In the rows, 128 means zero.
Known rows, with every step that occurs
J-X: [142 126 119 114 145 129 110  95  96 141 118 106 129  87 179 132 130  53
 124 160 174 100 102 141 110 173]
A-N-E-T: [126 122 135 124 161 173 162  95  94 125 114  89 110 135 182 141 138  74
 115 164 149 100 106 117 131 161]
T-E-N-J-X: [109 130 131 106 146 131 129  95  85 128 120  87 151  81 183 163 106  38
 127 153 186 105 115 169 101 170]
T-E: [135 123 137 111 150 159 145 108  89 132 117 108 120 122 131 150 127  89
 137 153 137  97 108 160 135 163]
C-M-E-T-G-K: [ 94 145 145 100 158 162 151 103 124 125 119 116  83  72 141 132 136 102
 135 156  41  96  62 160 191 162]
K-G: [144 140 126 108 143 159 142 104  94 144 124 112 109  93 149 137 148  89
 148 162 130  99  93 160 120 170]
K-G-M-E-L: [139 141 149 127 164 151 146  96 116 124 128  93  76 101 180 145 122  98
 129 163  83  89  87 183 168 160]
K-G-M-E-N: [135 145 147 121 140 159 132  90 109 134 131  80  96  91 189 161 133  82
 143 163 111  87  97 192 145 169]
X-J-N: [121 130 118 105 155 135  88  89  98 136 120 109 129  77 216 137 130  39
 150 158 187 102 106 154  97 172]
A-N-E-T-G-K: [ 89 134 145 105 153 194 190  92 111 115 115 108  98 109 156 137 138  93
 112 162  80 106  82 119 137 163]
T-G-M-C: [175 143 144  99 137 157 105  94  95 148 124  95  82  89 186 126 147  95
 127 157  84  97  73 153 147 168]
L-E-N-J: [117 140 129 118 135 135 164  95  80 139 121  75 132 102 181 158 115  66
 138 150 184 101 113 163 115 167]
X-J: [145 125 121 109 132 134 104  97  98 142 118 105 127  88 182 136 135  53
 134 156 170  98 102 153 106 171]
N-J: [142 129 119 110 141 135 120  98  95 145 114 102 126  95 187 150 134  71
 122 156 180 103 101 161 107 169]
L-E-M: [153 137 139 119 131 137 151 107  94 132 118  79  99 120 156 122 120  95
 145 157 135 101 108 143 158 153]
L-E-N-A: [121 153 132 111 148 163 147  97  81 144 123  75 121 114 184 142 117  76
 151 150 188  95 138 144 134 167]
L-E-N: [129 137 134 126 140 148 168  99  78 140 126  79 121 118 151 143 122  79
 152 152 162  94 115 160 128 166]
M-E: [121 118 128 129 152 149 114  97 101 137 111  93 111 113 176 154 131  79
 140 160 149  85 104 171 140 168]
K-G-M-E: [133 141 141 117 139 153 129  94 117 132 121  95  86  95 190 159 135  88
 126 163 100  87  87 171 154 167]
X-J-N-E: [113 118 123 111 150 142 102  91 109 123 113  92 128  98 221 145 133  37
 125 158 186  96  99 138  92 169]
L-E: [129 133 129 121 140 143 164 102  87 139 116  95 113 119 151 142 126  86
 136 152 153  95 104 139 138 163]
A-N-J: [121 122 119 113 146 149 113  90  88 146 111  92 127 100 220 163 131  54
 129 161 196 110 115 149 105 171]
K-G-M-E-T: [134 156 145 115 153 158 157  92 115 122 126 103  80  94 174 143 133  97
 123 163  83  89  82 157 173 161]
M-G-K: [118 122 141  94 141 160 149 102 100 141 109 124  96  91 120 135 142 106
 139 160  93  99  90 158 146 160]
T-G: [145 141 130 104 141 161 138 104  98 136 125 110 111 103 153 132 137  92
 147 160 123  98  89 158 120 168]

Rows
[157 123 139  92 148 136 115 116  97 150 117 105  91  98 145 133 146  91
 151 159 108  97  85 156 165 157]	C-M-G
[113 106 156 100 134 173 142 101 111 123 102  82  81 115 164 139 138  96
 128 170  86 107 101 137 159 150]	A-N-E-M-G-K
[129 121 144  85 143 147 128 112 108 149 112 120  87  76 124 133 149 102
 139 157  74 101  76 158 172 159]	C-M-G-K
[122 124 134 133 152 154 118  94  91 139 121  78 121 110 176 156 128  73
 156 160 159  84 115 191 132 170]	M-E-N
[136 114 157  96 129 161 150 108 118 121 106  93  82 111 130 126 140 113
 122 165  71 100  87 149 161 147]	N-E-M-G-K
[ 84 146 141 109 157 175 171  93 115 118 116 120  94  85 135 134 127 107
 135 160  60  93  75 161 165 164]	M-E-T-G-K
[109 148 134 112 135 127 113  79 113 128 124  74 117  54 240 173 115  38
 116 162 148  96  94 181 122 175]	K-G-M-E-N-J-X
[131 133 118 111 141 121 109  88  89 142 123  86 148  70 209 149 120  35
 126 158 204 105 111 166  87 176]	E-N-J-X
[126 107 131 125 148 169 132  96  96 134 110  81 115 136 196 156 142  66
 118 163 170  98 111 131 112 167]	A-N-E
[187 125 136 114 140 145  80 103  82 153 116  80  92  97 175 109 147  92
 152 162 120 100  98 160 152 160]	E-M-C
[120 124 131 118 148 128  94 100 103 145 119  70 120  82 210 168 129  55
 143 154 162  93  98 195 145 169]	C-M-E-N-J
[111 148 137 116 162 165 157  97 104 119 121 103  98 106 157 135 125  95
 148 163  94  88  85 159 158 163]	M-E-T-G
[131 117 131 120 153 136  93 107 110 145 114  89 101 101 180 152 138  76
 141 157 131  87  91 170 167 166]	C-M-E
[110 125 128 126 148 141 114  90  94 138 116  73 130  95 205 171 121  60
 142 158 181  90 112 196 118 172]	M-E-N-J
[174 143 140 104 137 156 108  94  91 155 123  97  80  78 183 132 156  92
 129 159  91  97  78 155 147 169]	K-G-M-C
[149 125 148 134 168 141 129  94 115 127 125  88  84 117 187 142 115  92
 118 160 112  87  97 181 169 159]	G-M-E-L
[140 109 152 106 139 163 128 105 101 123 106  66  86 135 182 139 135  85
 141 172 120 102 110 137 151 148]	A-N-E-M-G
[139 123 146 121 176 155 163 110  88 124 124 106 109 128 122 136 113  97
 139 154 119  99 108 172 149 156]	T-E-L
[117 152 139  96 150 175 182  98 106 126 126 134  99  82 118 115 137 111
 131 158  69 105  75 146 145 164]	E-T-G-K
[134 145 151 116 139 161 129  90 113 127 133  77  96 103 191 155 122  85
 140 160 103  86  93 190 145 168]	T-G-M-E-N
[170 129 146  98 137 143 121 111  96 135 116  93  88 112 145 118 134 103
 159 168 108 100 102 163 159 149]	E-M-G
[143 132 125 114 141 141 123  95  86 147 125  88 136  92 188 152 131  65
 138 156 190 102 111 181  99 171]	E-N-J
[137 141 153 122 164 152 142  96 121 117 130  90  77 109 182 139 112 101
 127 161  75  89  83 181 168 159]	T-G-M-E-L
[109 142 145 101 148 182 197 100 117 113 119 118  98 104 122 124 140 109
 106 157  65  99  68 130 141 162]	N-E-T-G-K
[136 117 139 131 178 133 112 109 108 137 121  87  91 106 171 137 125  85
 144 157 113  89  91 183 180 160]	C-M-E-L
[111 117 153  93 151 162 133 100 118 115 108  96  85 100 163 127 135  99
 139 167  90 103  91 147 153 149]	J-N-E-M-G-K
[146 118 135 108 146 137  57  91  98 130 109  65 103  84 238 120 139  45
 140 161 148 100  94 141 124 161]	X-J-N-E-M-C
